Each row was made from one small tree. The marks that hang from a mark follow it in brackets, in the order of their numbers. Every link used is in the known rows. Write each row's tree.
Known rows
q619{q394{q997}}: -0.53 +1.67 -2.81 -0.32 +1.26 -2.43 -1.59 +1.44 +2.77 -5.30 -1.65 +0.42 +2.37 +1.45 -0.64 -1.74 +1.77 -1.43 +2.69 -1.65
q931{q842}: -0.06 +0.75 -1.88 +0.72 +1.24 -1.07 -2.26 -0.39 +4.45 -0.40 -1.45 -0.54 +4.82 +2.28 -1.31 -2.95 +2.14 -1.16 +3.41 -3.44
q997{q394{q619} q629{q66 q931 q966}}: +1.37 +0.97 -1.66 -1.54 +1.05 +0.65 -1.08 +2.40 -1.25 -1.44 -2.77 +2.17 -0.34 +1.12 +0.99 +1.23 +3.12 -0.82 +2.99 -1.87
q629{q931}: +0.95 +0.13 -1.50 +1.50 +1.27 -0.79 -1.85 +0.16 +4.14 -0.90 -2.03 -0.27 +5.82 +3.25 -1.24 -3.14 +2.30 -1.61 +4.49 -2.71
q629{q931{q842} q966}: +0.43 -0.24 -1.69 +2.29 +0.73 -0.89 -1.96 +0.17 +2.11 -1.23 -1.93 +0.08 +5.51 +3.02 -1.23 -2.50 +2.58 -0.49 +3.38 -2.44
q629{q66 q931 q966{q394}}: -0.07 -0.19 -2.38 +0.38 +0.71 -0.24 -1.21 +1.63 -0.15 -1.32 -2.46 +2.13 +2.64 +2.80 -1.37 -0.81 +2.20 -0.14 +2.80 -1.70
q629{q66 q931{q842} q966{q394{q619 q997}}}: -1.10 +0.01 -3.04 +0.66 +0.59 -1.69 -0.93 +1.95 -0.39 -3.71 -2.35 +2.47 +0.75 +0.49 -1.40 +1.03 +2.55 -0.01 +1.73 -1.09
q997{q394 q629{q66 q966}}: +1.03 +1.77 -1.74 -1.92 +1.11 +0.79 -2.05 +1.75 -0.75 -1.26 -2.07 +1.91 +0.05 +2.05 +1.33 +0.50 +2.37 -0.70 +2.56 -2.83
q66{q394{q619 q997}}: +0.71 +1.97 -2.80 -2.19 +1.81 -2.39 -1.07 +1.63 +2.51 -4.09 -2.25 +1.32 -0.44 +0.20 -0.20 -2.37 +2.14 -1.11 +2.20 -2.52
q997{q394{q619} q629{q931 q966}}: +2.23 +1.12 -1.63 -0.45 +1.35 -0.17 -0.91 +2.09 -0.77 -1.67 -3.05 +1.45 -0.19 +1.25 +0.74 -0.66 +3.38 -1.27 +3.28 -1.01
q629{q66 q931{q842}}: -0.49 -0.49 -1.55 +1.41 +0.89 -0.34 -2.07 -0.32 +3.70 +0.20 -1.29 +0.13 +6.33 +2.71 -1.11 -1.19 +2.35 -0.99 +4.05 -4.15
q966{q394{q619 q997} q629}: +0.32 +2.36 -2.98 -1.53 +1.41 -2.59 -1.10 +2.24 +3.77 -3.61 -2.64 +1.35 -2.76 +0.52 -0.39 -0.15 +2.53 -2.04 +2.07 -1.05
q629{q66}: -0.39 +1.04 -1.96 -1.37 +1.05 +0.11 -2.28 +0.70 +3.66 -1.22 -1.67 +0.54 +3.83 +2.56 -0.92 -1.13 +1.54 -0.92 +3.19 -3.81
q394{q619 q997{q629{q931 q966}}}: +0.44 +1.40 -2.07 +0.43 +0.94 -1.18 -1.71 +1.97 +1.27 -3.28 -2.59 +1.31 -1.23 +1.65 +0.56 +0.80 +2.44 -1.45 +2.36 -0.49
q629{q66 q966{q394{q619 q997}}}: -1.04 +1.58 -3.42 -1.99 +0.80 -1.28 -1.09 +2.91 -0.41 -5.04 -2.70 +2.91 -1.73 +0.22 -1.22 +1.12 +1.72 +0.01 +0.88 -1.00
q842{q931}: +1.16 +0.41 -1.90 -0.26 +0.79 -1.23 -2.57 -0.15 +3.83 +1.98 -1.41 -0.76 +5.53 +2.49 -1.19 -3.60 +1.85 -1.10 +3.38 -1.86
q66{q394{q997} q629{q931{q842} q966}}: +0.96 +0.95 -2.47 +0.27 +0.78 -2.37 -1.80 +0.86 -0.48 -3.49 -1.29 +1.20 +0.89 +2.51 +0.58 -0.16 +3.03 -0.42 +2.99 -2.06
q997{q394{q619} q629{q931{q842}}}: +1.66 +0.52 -1.43 +0.78 +1.60 -0.72 -0.97 +0.51 +1.47 +0.32 -2.17 +0.36 +1.45 +0.66 +0.48 -1.20 +3.78 -2.05 +4.20 -2.15
q966{q394{q619 q997} q629{q66 q931{q842}}}: -0.67 +0.60 -2.62 +0.08 +0.93 -2.12 -1.04 +1.63 +3.02 -1.99 -1.96 +1.70 -0.66 +0.65 -0.43 +1.56 +3.04 -1.65 +2.65 -2.18

Write each row's tree
+0.19 +0.82 -2.42 -1.52 +1.41 -1.65 -0.91 +1.72 +1.80 -3.37 -2.09 +2.01 +1.11 +0.63 +0.04 -0.68 +2.35 -0.95 +2.78 -3.19 -> q629{q66{q394{q619 q997}} q931}
-0.02 +0.86 -3.14 +0.32 +0.48 -2.31 -0.99 +1.89 -1.12 -4.22 -2.27 +1.60 -1.54 +0.94 -1.04 +1.86 +3.24 -0.60 +2.44 +0.33 -> q66{q629{q931{q842} q966{q394{q619 q997}}}}
-0.43 +2.15 -2.49 -0.63 +1.31 -2.00 -1.86 +1.37 +2.40 -3.41 -1.47 +0.51 -1.09 +1.62 +0.93 -0.22 +1.97 -2.16 +2.54 -1.19 -> q619{q394{q997{q629}}}
-0.56 -0.01 -2.38 -0.31 +0.68 -0.08 -0.95 +1.74 -0.45 +0.65 -2.44 +2.20 -2.25 +1.11 -0.28 +1.55 +3.01 -0.53 +2.14 -1.28 -> q997{q629{q66 q931{q842} q966{q394{q619}}}}
+0.95 +2.03 -2.08 -3.28 +1.17 +0.78 -1.35 +2.57 -1.14 -2.14 -2.63 +2.20 -2.06 +0.56 +1.05 +1.38 +2.63 -0.59 +2.04 -2.13 -> q997{q394{q619} q629{q66 q966}}
+0.06 +0.65 -1.69 +2.56 +0.74 -1.57 -2.47 +0.36 +1.95 -1.72 -1.54 +0.67 +1.37 +2.88 +0.71 -0.22 +2.52 -1.36 +2.78 -1.62 -> q394{q997{q629{q931{q842} q966}}}
+0.51 +0.16 -2.50 +1.03 +0.47 -1.29 -1.40 +0.85 -0.51 -0.94 -1.96 +0.88 +1.01 +2.92 -1.16 -0.05 +3.22 -0.51 +3.47 -0.84 -> q66{q629{q931{q842} q966{q394}}}
+0.85 +0.49 -1.70 -0.47 +0.91 +0.41 -1.20 +1.59 -1.18 -0.59 -2.27 +1.80 +0.27 +0.77 +0.79 +1.30 +3.43 -0.65 +2.89 -2.31 -> q997{q394{q619} q629{q66 q931{q842} q966}}
+0.49 +1.05 -1.47 +1.80 +1.34 -1.53 -2.35 +0.36 +3.82 -1.49 -1.71 +0.35 +1.68 +3.00 +0.74 -0.77 +2.23 -2.52 +3.79 -1.87 -> q394{q997{q629{q931}}}
+0.82 +1.55 -2.27 -2.33 +1.38 -1.81 -1.11 +2.17 +3.06 -2.93 -2.04 +1.88 -0.85 +1.00 +1.07 +0.41 +2.80 -1.62 +2.78 -3.49 -> q966{q629{q66{q394{q619 q997}} q931}}
-0.40 +1.23 -2.08 -0.77 +0.66 -0.41 -1.82 +2.25 +0.74 -3.12 -2.27 +2.05 -1.51 +1.61 +0.80 +2.63 +2.21 -1.00 +2.07 -1.49 -> q394{q619 q997{q629{q66 q931 q966}}}
+0.89 +0.18 -2.03 -1.13 +1.05 -0.32 -1.38 +1.50 +0.03 -1.30 -2.03 +1.96 +3.07 +2.78 +0.00 -1.80 +2.27 +0.11 +2.91 -3.58 -> q629{q66{q394} q931 q966}
+0.84 +2.45 -2.46 -2.48 +1.93 -1.89 -1.32 +1.62 +2.24 -2.36 -2.09 +1.48 -3.86 +0.37 +1.39 -1.01 +2.34 -1.83 +2.10 -2.14 -> q66{q394{q619 q997{q629}}}
+1.59 +2.35 -2.90 -4.34 +1.03 -0.79 -1.08 +2.49 -0.82 -3.00 -2.49 +1.38 -2.98 +1.17 +0.11 -0.11 +2.75 -0.10 +2.21 -1.73 -> q66{q394{q619} q629{q966}}
+0.01 +2.39 -2.24 -1.21 +1.42 -1.38 -1.96 +1.42 +3.61 -2.80 -2.13 +0.67 -2.14 +0.91 +0.56 +0.23 +2.04 -2.13 +2.37 -1.47 -> q394{q619 q997{q629}}
+0.36 +0.70 -2.24 -1.57 +1.06 -0.66 -0.74 +2.15 +2.97 -0.14 -2.71 +1.59 -0.54 +1.36 -0.67 +0.58 +2.99 -1.67 +3.18 -2.18 -> q966{q394{q619} q629{q66 q931}}
-1.15 +0.35 -2.51 +0.50 +1.11 -1.46 -1.12 +1.12 +1.54 -0.62 -1.83 +1.95 -1.96 +0.50 +0.08 +1.86 +2.85 -1.70 +2.51 -1.48 -> q966{q394{q619 q997{q629{q66 q931{q842}}}}}
+0.30 +1.03 -2.21 -1.27 +1.25 -2.20 -1.21 +1.38 +3.30 -1.93 -1.58 +1.52 -0.31 +0.59 +1.00 +0.42 +3.11 -1.43 +2.69 -3.98 -> q966{q629{q66{q394{q619 q997}} q931{q842}}}
+0.96 +0.36 -1.27 +1.68 +1.08 -1.38 -2.09 -0.13 +5.48 +0.60 -1.56 -0.68 +4.43 +3.19 -0.25 -1.99 +3.02 -2.12 +4.34 -3.52 -> q966{q629{q931{q842}}}
-0.17 +0.38 -2.67 -0.75 +0.90 -1.68 -1.02 +1.75 -0.10 -3.74 -1.91 +2.34 +0.86 +0.50 -0.05 +0.01 +2.63 +0.20 +1.77 -2.99 -> q629{q66{q394{q619 q997}} q931{q842} q966}
+1.15 +0.93 -1.94 -0.03 +0.47 -0.44 -2.06 +1.20 +0.78 -2.18 -2.11 +0.31 +2.47 +3.78 -0.53 +0.11 +2.64 -0.78 +3.98 -1.41 -> q66{q629{q931 q966}}
+0.71 +1.28 -2.54 +0.24 +1.33 -2.62 -0.84 +2.06 +3.44 -3.12 -2.76 +1.33 -0.97 +1.08 -0.49 -0.43 +2.98 -2.29 +3.04 -0.74 -> q966{q394{q619 q997} q629{q931}}
+0.41 +1.33 -1.83 +0.50 +1.35 -1.43 -1.70 +1.18 +3.39 -2.18 -2.25 +0.63 -0.35 +1.49 +0.46 +0.01 +2.54 -2.40 +3.30 -1.18 -> q394{q619 q997{q629{q931}}}
